Every row comes from one small tree of marks. Brackets hold a mark, then the marks that hang from it, in alphabetical order. Every link used is in the known rows. Which tree was each row made from?
In the rows, zero is written as 128.
Known rows
(dube nudofut (zafov loziz rufamu)): [149  96 107 150 147  60 129 206 149 112  95 122 101 118 173 123 140 182
 106 141 113]
(zafov loziz): [157 123 127 141 159 100 136 178 129 124 114 127 133  98 139 141  95 142
 122 163 148]
(dube (rufamu nudofut)): [ 94 158 156  88 110 145 135 169 166 129  57 130 160 127 128 141 122  71
 155 140 126]
(bope dube loziz (zafov nudofut rufamu)): [157 131 149 138 145 143 129  76  98 148 160 149  85 115 143 130 152 139
 115 109 152]
(loziz bope): [129 142  93 132 136 119 107 182 171 116 120 138 117 135 102 129 118  77
 140 151 133]
(zafov loziz (rufamu bope nudofut)): [118 120 132 121 127 119 156 167 149 103 106 132  97  98 125 136 130 153
 190 108 146]
(zafov (loziz bope) nudofut rufamu): [171 137 119 147 127  81 141 181 130  86 152 179  74  72 144 141 156 193
 195 126 175]
(rufamu (zafov loziz)): [144 117 106 121 135 124 155 169 138 115 128 103 145  90 120 135  76 182
 115 165 173]
(zafov (nudofut (bope (dube rufamu) loziz))): [146 181 180 127 122 168  88  26  87 135 113 151 152 125 122 139 156 101
 107 117 121]
(bope (dube (zafov rufamu)) loziz): [169 121 132 155 172 127  98 108 130 147 109  96 109 129 117 132 161  96
  90 119 123]
(loziz (bope dube (zafov rufamu))): [149 126 101 130 124 123 117 122 157 136 184 125  92 125 121 120 167  90
 172 114 126]
(dube rufamu zafov): [119  99 126 117 131  98 130 189 139 122  70 103 189 135 133 127 134 112
 116 164 101]
(loziz (bope dube (zafov nudofut))): [118 132 103 140 123 135 130 114 110 143 207 161  94 160 126 114 119 116
 130 112 145]
(bope (dube rufamu) zafov): [118 125 136 100 119 148 131 106 121 155 136 112 162 133 141 122 137  89
 130 140 118]
(bope (dube nudofut zafov) loziz): [115 139 113 154 167 152  73 103 132 161  93 121 100 197 135 113 116  84
   4 122  99]
(bope (dube rufamu) loziz (zafov nudofut)): [121 142 167 111 129 167 121  50  84 148 132 156 130 142 146 128 144 127
  85 123 130]
(dube nudofut (rufamu bope) zafov): [ 58  87  94 114 105 124 115 182 142 116  62 122 151 173 139  98 127 135
  95 135  81]
(nudofut (bope dube)): [152 156 128 147 136 141 101  93 126 159 148 101 151 128 105 131 110  56
 132 130 121]
(nudofut (bope dube (zafov loziz rufamu))): [182 119 148 147 130  94 136  68 117 137 187 107 131  94 141 132 154 140
 165 122 101]
(rufamu (nudofut (bope dube)) zafov): [107 175 130 116 102 183 127  79 151 151 152  89 150 147  84 132  88  75
 130 109 136]
(bope dube (zafov loziz nudofut rufamu)): [172 109 143 145 137 100 165 122  84 140 200 146  90  85 171 129 142 200
 161 113 173]
(dube rufamu): [123 135 134 102 121 128 128 177 148 126  71 119 170  99 133 135 128  98
 149 164 134]

Which tree is each row?
[119 182 149 133 125 159 111  85 144 161 136 110 139 155 100 137 105  32
 137 106 110] -> (rufamu (nudofut (bope dube)))
[ 60 130 103  80  91 201 104 104 155 103  50 129 132 149 113 110 116 160
  69 138 124] -> (dube nudofut (rufamu (bope loziz) zafov))
[112 158 140 123 138 194 106  77 144 138 103 124  80 137  96 133 149  73
 137  77 142] -> (zafov (rufamu (bope dube loziz) nudofut))
[136 114 147 117 131  92 170 156 159 120 129 133 108 107 150 141 132 149
 166 129 116] -> (bope (zafov loziz (rufamu nudofut)))
[159 161 180 131 113 125 126  73  69 127 151 149 158  96 150 139 144 161
 158 120 139] -> (zafov loziz (nudofut (bope (dube rufamu))))
[122 135 117 126 125 130  95 132 137 127 125 118 149 163 114 118 170  77
 127 126 101] -> (loziz (bope (dube rufamu zafov)))
[101  76 133 131 121  92 160 166  74  92 114 144 157 129 149 119 127 223
 131 132 122] -> (dube (rufamu bope) (zafov loziz nudofut))
[150 102 124 129 114  83 139 128 162 126 141 103 156 103 125 131 141 113
 174 150  80] -> (nudofut (bope (zafov rufamu)))
[ 58 115 132 110 134 167 135  93 153 131 101 135 116 193  98 127  92  88
  78 118  80] -> (rufamu (bope loziz zafov) nudofut)
[153 110 131 168 163  97 144 145  64 142 173 131 120 134 152 127 105 178
  94 120 158] -> (bope (dube (zafov loziz nudofut)))
[ 72 113 108 139 139 156 128 135 126 151 132  96 126 197  97 112  97  75
 109  88 109] -> (rufamu (bope (dube zafov)) nudofut)
[105 171 145 109 117 174 114  67 173 121  90 109 151 155  72 146  85  86
  81 134 103] -> (rufamu (nudofut (bope loziz)) zafov)
[174  99 142 137 125  64 148 115 144 114 152 116 146  87 143 140 144 164
 171 150  82] -> (nudofut (bope (zafov loziz rufamu)))
[134 113 114 129 143 145 111 133 150 110  80 124 102 102 101 130 142 117
 137 129 133] -> (zafov (rufamu (bope loziz)))
[161 110 119 160 144  98 140 168  96 144 159 118 110 110 142 123 147 150
 149 107 167] -> (bope (dube (zafov nudofut rufamu)))
[156 125 102 161 130  99 121 160 116 122 178 141  84 129 126 120 169 134
 163  97 152] -> (loziz (bope (dube (zafov nudofut rufamu))))
[182 121 137 146 140  80 162 189 108 107 134 155  97  52 163 144 132 206
 180 137 190] -> (zafov loziz nudofut rufamu)
[146 129 165 118 116 121 126  45 101 138 158 116 181 125 145 132 148 128
 134 136  78] -> (nudofut (bope (dube rufamu) (zafov loziz)))
[106 136 182  97  99 106 150  85 145 115 112 133 182 141 139 143 132 123
 144 140  50] -> (dube (rufamu (nudofut (bope (zafov loziz)))))
[ 77 104  98  81  85 169 147 158 143 105  94  99 176 107  97 116 107 157
 153 149 150] -> (dube (rufamu bope zafov))
[111 128 123  91  87 147 159 172 119 110 110 132 164  89 131 129 104 188
 151 154 187] -> (dube (rufamu (zafov nudofut)))
[124 123 118 139 142 130 124 112 119 162 162 137  95 158 170 110  99 141
  72 130 120] -> (bope (dube nudofut) (zafov loziz))
[138 108 108 161 147  65 138 185 108  93 154 165 109 146 135 128 117 188
 109 136 128] -> (dube (zafov (loziz bope) nudofut))
[126 128  98 164 141 117 115 150 105 133 179 144 103 171 120 116 126 114
 112 109 142] -> (loziz (bope (dube (zafov nudofut))))
[ 82 120 125  87  96 188 139 104 106  94  89 143 146 119 102 124 112 196
 111 133 165] -> (dube (rufamu (bope loziz) (zafov nudofut)))
[113 172  84 138 128 160  76 141 160 144 139 149  73 168 128 108 125  64
 103 116 138] -> (loziz (bope (dube nudofut)))
